What can hang from each mark:
q261: q520
q356: q7
q612: q7
q7: q612 q638
q638: q7 q455
q455: q388 q638
q280: q520
q520: q261 q280 q388
q388: q356 q455

Each row was made from one small tree. Brackets hold a mark, then the marks that hang from it, in the order of their numbers. Every link used is in the known rows. Write each row's tree.
Known rows:
{q280 {q520 q261 q388}}: [ 0.55 -0.54 -0.79  2.30 -1.56 -0.44  0.41  2.19  2.03  2.82  0.08  1.71
 -0.63  1.87  2.68  0.72  3.62 -2.87 -0.27  0.60 -1.86 -0.01]
{q356 {q7 q612 q638}}: [-2.38  0.02  0.76 -3.40 -2.47 -0.01 -1.05  4.72  1.78 -0.98 -0.44 -1.46
 -1.44 -0.50 -2.00  1.75  1.42  3.34  0.59 -0.29  1.07  0.22]
{q280 {q520 q261 {q388 q356 q455}}}: [ 2.37 -1.17 -2.21  3.30  1.27  3.79 -3.19 -2.67  3.98  3.63  0.83  0.67
  0.56 -0.60  1.67 -1.83  0.40 -3.57  0.07 -0.66 -2.06 -1.13]
{q638 q7 q455}: [ 1.49  1.95  1.14  1.10 -0.31 -2.19  3.65  0.87 -6.64 -3.32  1.33 -0.76
  1.68 -0.98 -1.93 -2.01  0.90 -0.86 -2.72  1.80  0.65  1.11]
{q356 {q7 q612 {q638 q455}}}: [-1.56  1.14  1.23 -2.88 -1.83  0.00 -0.22  3.68 -0.40 -3.78  0.78 -0.75
 -0.70 -1.94 -2.46  0.47  0.41  2.08  0.10 -1.76  1.53  0.48]
{q356 {q7 {q638 q455}}}: [-0.76  1.89  0.97 -1.41 -0.47 -0.38  1.69  2.65 -1.88 -3.65 -0.10 -2.03
  0.38 -1.30 -0.93  0.48 -0.05  1.10  0.68 -0.57  0.42  0.91]
{q261 {q520 q280 {q388 {q356 q7}}}}: [ 0.63 -0.08  1.64 -0.62 -1.25 -0.94 -2.42  0.00  0.29  2.17 -3.31  0.61
  4.29 -2.58  5.58 -0.82  2.21 -1.50 -2.33  0.68 -1.40  3.01]
{q7 q612 {q638 {q455 {q388 q356}}}}: [ 0.21  0.25 -0.12 -1.92  2.23  0.85 -2.19 -0.96  1.42 -3.25  0.56  0.07
 -2.16 -0.18 -1.35 -1.16 -3.18  2.18  1.46 -1.66  0.63 -2.64]
{q388 {q455 q638}}: [-1.48 -0.36 -0.91  2.27  0.36  0.81  1.29 -1.08 -0.65  1.86  1.74 -0.89
 -1.17  2.76 -2.90  1.65 -1.53 -0.47  2.04 -0.52  0.25 -1.67]
{q520 q280 q388}: [-0.30  0.86  1.64  0.39 -1.51 -2.74  2.44  0.61 -1.09  1.68 -0.41  1.97
  0.95  0.54  2.65  1.13  2.27 -1.11 -1.93  1.76 -0.01  1.02]
{q520 q388}: [-1.09  0.52  0.74  0.63 -0.71 -1.64  3.02  1.52 -0.64  0.10  0.18  0.71
 -0.72  1.58  0.85  0.75  1.20 -0.78 -0.97  0.83 -1.15 -0.76]
{q455 q388 {q638 q7}}: [-1.11 -1.35  0.21 -0.09  0.47 -2.36  3.99 -0.05 -2.92 -0.48 -0.26  1.00
 -1.58  2.91 -0.95  2.29  0.37  1.38  1.06  0.56  1.73  1.39]
{q261 {q520 q388}}: [-0.38 -0.34  1.44  1.25  0.19 -2.79  0.39  1.53 -0.45  1.04 -0.72  1.02
  0.25  1.66  2.13 -0.72  1.93 -2.20 -1.34 -0.09 -2.55 -0.58]
{q388 q356 {q455 {q638 {q7 q612}}}}: [ 0.03 -1.73 -0.03  0.88  0.66  3.08 -2.17 -2.60 -0.01  1.26  2.57 -1.21
 -0.27 -1.24 -4.80 -0.48 -1.74  0.77  0.57 -0.29  1.79 -1.03]
{q612 {q7 {q638 {q455 {q388 q356}}}}}: [ 1.48  1.01 -0.84 -1.09  3.71 -1.38  0.97 -3.32  0.86 -3.95  0.14 -1.27
  0.12 -2.00 -0.56 -1.63 -4.02  1.55  1.15 -0.92 -0.09 -0.07]
{q455 {q388 q356} {q638 {q7 q612}}}: [-0.64 -2.32  0.01 -1.20  0.55  0.42 -0.32 -1.44 -0.02  0.10  0.23  0.58
 -1.77  1.07 -2.02  1.02 -0.94  2.43  0.99 -0.12  1.95 -0.29]
{q261 q520}: [ 0.31  0.75  0.24  1.74 -0.47 -2.46 -0.70  2.35 -2.15  1.49 -1.05 -1.05
  0.84  2.80  0.62 -1.48  1.36 -0.96 -1.28  1.33 -2.25 -1.59]
{q455 q638}: [-2.24  0.23  0.06  1.67 -0.93 -1.04  2.51  1.30 -1.12  1.79  0.39 -1.42
 -1.45  3.83 -1.38  2.61  0.21  0.19  2.09  0.82 -0.38 -2.01]
{q280 {q520 q261}}: [ 1.32  0.27 -2.02  2.74 -2.17 -0.33 -0.71  2.63  0.49  3.37 -0.47 -0.56
 -0.10  2.74  0.99  0.00  3.29 -1.88 -0.06  2.02 -1.63 -1.16]
{q612 {q7 {q638 q455}}}: [ 0.39  1.98  0.77 -0.20  1.12 -3.06  2.76  0.04 -1.05 -3.66  1.66 -1.97
  0.23 -2.06 -2.37 -0.68 -1.58  0.85  0.32  0.07 -0.10 -0.12]
{q280 {q520 q388}}: [-0.44 -0.48  0.08  1.72 -0.19 -0.81  1.31  1.35  1.39  1.29 -0.07  1.98
 -0.18  2.84  1.80 -0.74  2.28 -2.00 -1.87 -0.38 -1.32 -1.24]
{q455 {q638 {q7 q612}}}: [-1.86 -1.11  1.38 -0.23 -2.11 -1.14  1.44  1.92 -1.97  0.54  1.73 -0.01
 -1.39  1.12 -3.66  1.68  1.54  1.71  0.15  0.85  2.01  0.14]
{q455 {q638 q7}}: [-1.31 -0.30  1.20  1.27 -0.82 -1.55  3.35  1.01 -3.28  0.66  0.74 -1.35
 -0.16  1.87 -2.31  1.85  1.31  0.56  0.77  1.95  0.61  0.28]
{q388 {q356 {q7 q612 q638}} q455}: [-0.48 -0.30 -0.93 -2.28  0.28  4.20 -4.87  0.07  3.64  0.06  0.66 -2.45
 -0.35 -3.00 -3.10 -0.48 -1.77  2.59  1.07 -1.37  0.88 -0.77]
{q261 {q520 {q388 q455}}}: [ 0.64 -0.93  0.48  1.99  1.53 -0.88 -0.66 -0.73  0.10  1.05  0.46  1.49
  0.30  0.62  0.56 -1.77  0.18 -2.64 -1.53 -1.38 -1.86 -0.20]

Write each row's tree:
[-1.05 -1.60  0.38  0.47 -0.55  0.54  0.15 -0.58 -1.38  0.76  2.91  0.57
 -1.19  0.11 -5.44  0.86 -0.30  1.07  0.13 -0.55  2.90  0.38]	{q388 {q455 {q638 {q7 q612}}}}
[-2.20 -1.71 -1.22 -3.25 -1.21  1.57 -0.90  0.42  2.29 -0.04 -1.60  0.66
 -1.45  1.19  0.04  2.39 -1.01  3.00  1.95 -1.82  1.44  0.26]	{q455 {q388 {q356 {q7 q612}}} q638}
[-0.07  0.47 -1.20 -0.80  1.43  3.72 -2.85 -0.98  2.00  0.18 -0.34 -3.89
  0.79 -2.40 -1.39 -0.53 -1.88  1.55  1.52 -0.32 -0.24 -0.47]	{q388 {q356 {q7 q638}} q455}
[-0.75  1.57  1.35 -0.66 -0.16 -0.67 -0.38  2.40 -0.25 -2.87  1.86 -0.73
 -1.91 -0.03 -3.38 -0.16 -0.63  1.29  0.51 -0.70  0.84 -2.39]	{q7 q612 {q638 q455}}
[ 0.76  0.95 -0.28 -1.56  2.45 -3.88  3.41 -0.94 -0.50 -4.82  0.50  0.51
 -1.08 -0.78 -1.15 -0.37 -2.38  1.64  0.60 -1.32  0.80  1.04]	{q612 {q7 {q638 {q455 q388}}}}
[ 1.11  1.45 -1.49 -1.89  0.62  0.70  1.36 -0.80 -2.54 -3.68 -1.91  0.14
  1.43 -0.71  1.81 -1.54 -2.01  0.44 -1.09 -1.10  0.01  1.36]	{q638 {q455 {q388 {q356 q7}}}}
[ 0.84  1.27  1.45 -0.45 -1.56 -1.74  1.82  1.74 -5.18 -3.69  2.08  0.73
  0.38 -1.26 -3.66 -2.20  1.17  0.26 -3.40  0.84  1.76  0.79]	{q638 {q7 q612} q455}
[ 0.33 -0.18  2.43  1.26 -0.98 -4.11 -0.08  0.67 -1.13  2.57 -1.33  2.38
  1.89  0.84  3.87 -0.35  2.71 -2.45 -2.32  1.20 -1.12  1.30]	{q261 {q520 q280 q388}}
[-0.05 -1.40 -0.36  0.12  1.61  0.05  1.65 -2.19 -1.45  0.25 -0.67 -0.72
 -0.54  1.53 -0.35  0.96 -1.22  1.32  1.48  0.92  0.73  0.00]	{q455 {q388 q356} {q638 q7}}
[-0.39 -0.16 -1.54  2.60  1.75  3.22 -1.25 -3.32  0.65  2.56  1.08 -2.43
 -0.45  1.20 -2.40  0.34 -3.37 -0.56  2.68 -0.36 -0.75 -2.99]	{q388 q356 {q455 q638}}
[-0.08  2.05  0.36 -0.99  0.61  1.95 -0.78  0.45 -0.55 -2.82 -0.61 -3.69
  1.53 -2.82 -0.24 -0.88 -1.37  0.85  1.11 -0.07 -0.50 -0.33]	{q388 {q356 {q7 {q638 q455}}}}
[ 0.91  0.59  0.27 -0.73 -3.36  0.51 -0.73  0.45  0.95  2.81 -1.98  0.10
  2.73 -3.60  5.11  1.86  3.25 -1.34 -0.49  2.44 -0.77  3.96]	{q520 q261 q280 {q388 {q356 q7}}}
[-0.54 -2.65 -1.19  3.67 -0.07  2.00 -0.31 -1.36  3.76  4.02  1.77  2.39
 -1.77  2.11  0.42  1.95  1.20 -3.80  2.72 -1.96 -0.40 -0.03]	{q280 {q520 q261 {q388 {q455 q638}}}}
[ 1.40 -0.54 -1.17  2.61 -0.19  1.97 -2.07 -0.20  3.37  3.59 -0.47  0.15
  0.34  0.65  3.24 -0.78  2.14 -2.88  0.19  1.04 -2.90 -1.43]	{q280 {q520 q261 {q388 q356}}}
[ 1.37  0.69  0.07  1.42 -1.54 -0.10 -0.89 -0.89  0.97  3.97 -0.82  0.18
  1.64 -1.70  4.25  1.18  2.14 -2.19  0.11  3.29 -1.61  1.06]	{q520 q261 q280 {q388 q356}}
[-1.59 -2.27  0.33 -1.75 -0.96 -2.09  2.07  0.91 -1.40 -0.70  0.59  2.33
 -2.46  2.25 -2.29  2.29  0.63  2.47  0.30 -0.55  2.93  1.11]	{q455 q388 {q638 {q7 q612}}}
[-1.17 -0.83 -1.46  0.49  1.69  0.65  0.84 -1.86  0.76  1.39 -1.17 -0.61
 -1.60  3.71  0.81  1.86 -2.36  1.04  2.80 -0.12 -0.52 -2.35]	{q455 {q388 q356} q638}
[-1.19  0.08  0.25 -4.57 -0.70 -0.82  0.56  2.56  0.33 -4.98 -0.49  1.83
 -2.07 -0.57 -1.25  0.89 -0.48  2.95  0.26 -2.87  2.50  1.46]	{q356 {q7 q612 {q638 {q455 q388}}}}
[-0.67  0.14  0.35 -2.19  0.97 -1.61  0.41  1.27  0.31 -3.93  0.97  1.61
 -3.16  1.19 -2.12  0.18 -1.70  2.04  0.78 -2.22  1.66 -1.38]	{q7 q612 {q638 {q455 q388}}}
[ 0.85 -0.75 -1.43  0.55 -1.76  2.60 -1.77  1.06  3.33  2.49 -1.96  0.26
  1.62 -1.29  4.23 -0.04  3.18 -2.13 -0.29  0.20 -2.05  1.57]	{q280 {q520 q261 {q388 {q356 q7}}}}
[ 0.56  0.74  0.73  0.92 -2.99 -2.62  1.59  1.48 -0.28  3.28 -0.19  1.83
  0.69 -0.34  3.67  2.52  3.71 -2.34 -0.47  2.81 -0.52  2.21]	{q520 q261 q280 q388}
[-1.27 -1.05 -0.71 -4.35 -0.01  1.67 -2.94  1.43  3.76 -1.18 -1.96 -0.80
 -1.74 -0.83 -0.14  0.87 -0.94  4.36  1.35 -1.28  1.27 -0.02]	{q455 {q388 {q356 {q7 q612 q638}}}}
[ 0.49 -0.35 -0.23  2.20  1.18  1.74 -1.10 -0.94  2.54  2.04 -0.64  0.02
  0.69  1.45  2.49 -2.05  0.39 -1.92 -1.17  0.10 -2.24 -2.44]	{q280 {q520 {q388 q356}}}
[ 0.70  0.63 -0.67  1.57 -0.69  1.07 -0.22  0.02  1.53  2.44 -0.14 -1.12
 -0.05 -0.83  2.46  0.71  1.11 -1.86  0.88  2.38 -2.87 -0.78]	{q520 q261 {q388 q356}}
[ 1.78  1.60 -1.30  0.27  2.18  0.10  1.09 -2.04 -2.33 -2.73 -0.68  0.06
  0.20  1.05  0.89 -2.16 -2.89 -0.28 -0.57 -0.17 -0.77 -1.40]	{q638 {q455 {q388 q356}}}
[ 1.20 -0.84  1.37  1.96  0.49 -2.09 -1.35 -1.94 -0.42  2.56 -0.06  2.80
  2.08 -0.37  2.30 -1.38  1.20 -3.17 -2.33 -0.29 -0.54  1.69]	{q261 {q520 q280 {q388 q455}}}
[ 2.19  0.30  0.07 -1.57  0.94 -0.17  0.03 -1.57 -3.22 -3.95  0.77  1.34
  0.20 -1.55 -1.75 -2.97 -1.41  1.15 -2.59 -0.18  1.83  0.53]	{q638 {q7 q612} {q455 {q388 q356}}}
[ 1.01  0.30 -0.14 -0.68 -0.35  1.94 -0.99 -2.54  0.65  1.33 -0.97  0.85
  3.50 -3.69  2.62 -0.69 -0.25 -0.97 -2.04 -0.15  0.58  3.17]	{q520 q280 {q388 {q356 q7} q455}}
[ 1.44  0.31  0.06  1.48  1.16  1.43 -1.17 -3.83  0.61  2.62  0.42  0.74
  2.17 -1.84  1.57 -1.18 -1.17 -2.08 -1.47  0.85 -0.26  0.18]	{q520 q280 {q388 q356 q455}}
[ 0.87  1.08 -0.32 -0.46  3.52  0.43 -0.34 -1.85  0.11 -2.80 -0.41 -1.17
 -1.11  0.35  0.27 -1.10 -3.30  0.91  1.90 -0.49 -0.57 -2.14]	{q7 {q638 {q455 {q388 q356}}}}
[-0.56 -1.98  1.85  2.52  0.68 -1.44 -0.83 -2.61  0.52  3.83  0.38  2.89
  0.86  0.71  1.63  1.21  0.40 -3.26  0.65 -1.48  0.26  1.31]	{q261 {q520 q280 {q388 {q455 q638}}}}
[ 0.72  0.58 -1.17 -3.28 -0.62  1.02 -0.55  0.09 -0.97 -4.03 -1.08  1.40
  0.27 -1.31  0.45 -1.56 -1.81  1.73 -1.66 -2.11  1.29  1.07]	{q638 {q455 {q388 {q356 {q7 q612}}}}}
[-0.63  1.36  0.61 -2.56 -0.66  2.30 -2.49  1.50  0.90 -3.13  0.17 -2.29
  0.26 -3.10 -1.68 -0.82 -1.14  2.16  0.54 -1.25  0.73 -0.57]	{q388 {q356 {q7 q612 {q638 q455}}}}
[ 0.80  0.96 -2.20 -0.08  0.08  3.31 -1.57 -1.09 -0.50  0.37 -0.66 -2.50
  2.17 -1.57 -0.83 -1.53 -1.48  0.41 -0.92  0.21 -0.68  0.36]	{q388 {q356 q7} q455}
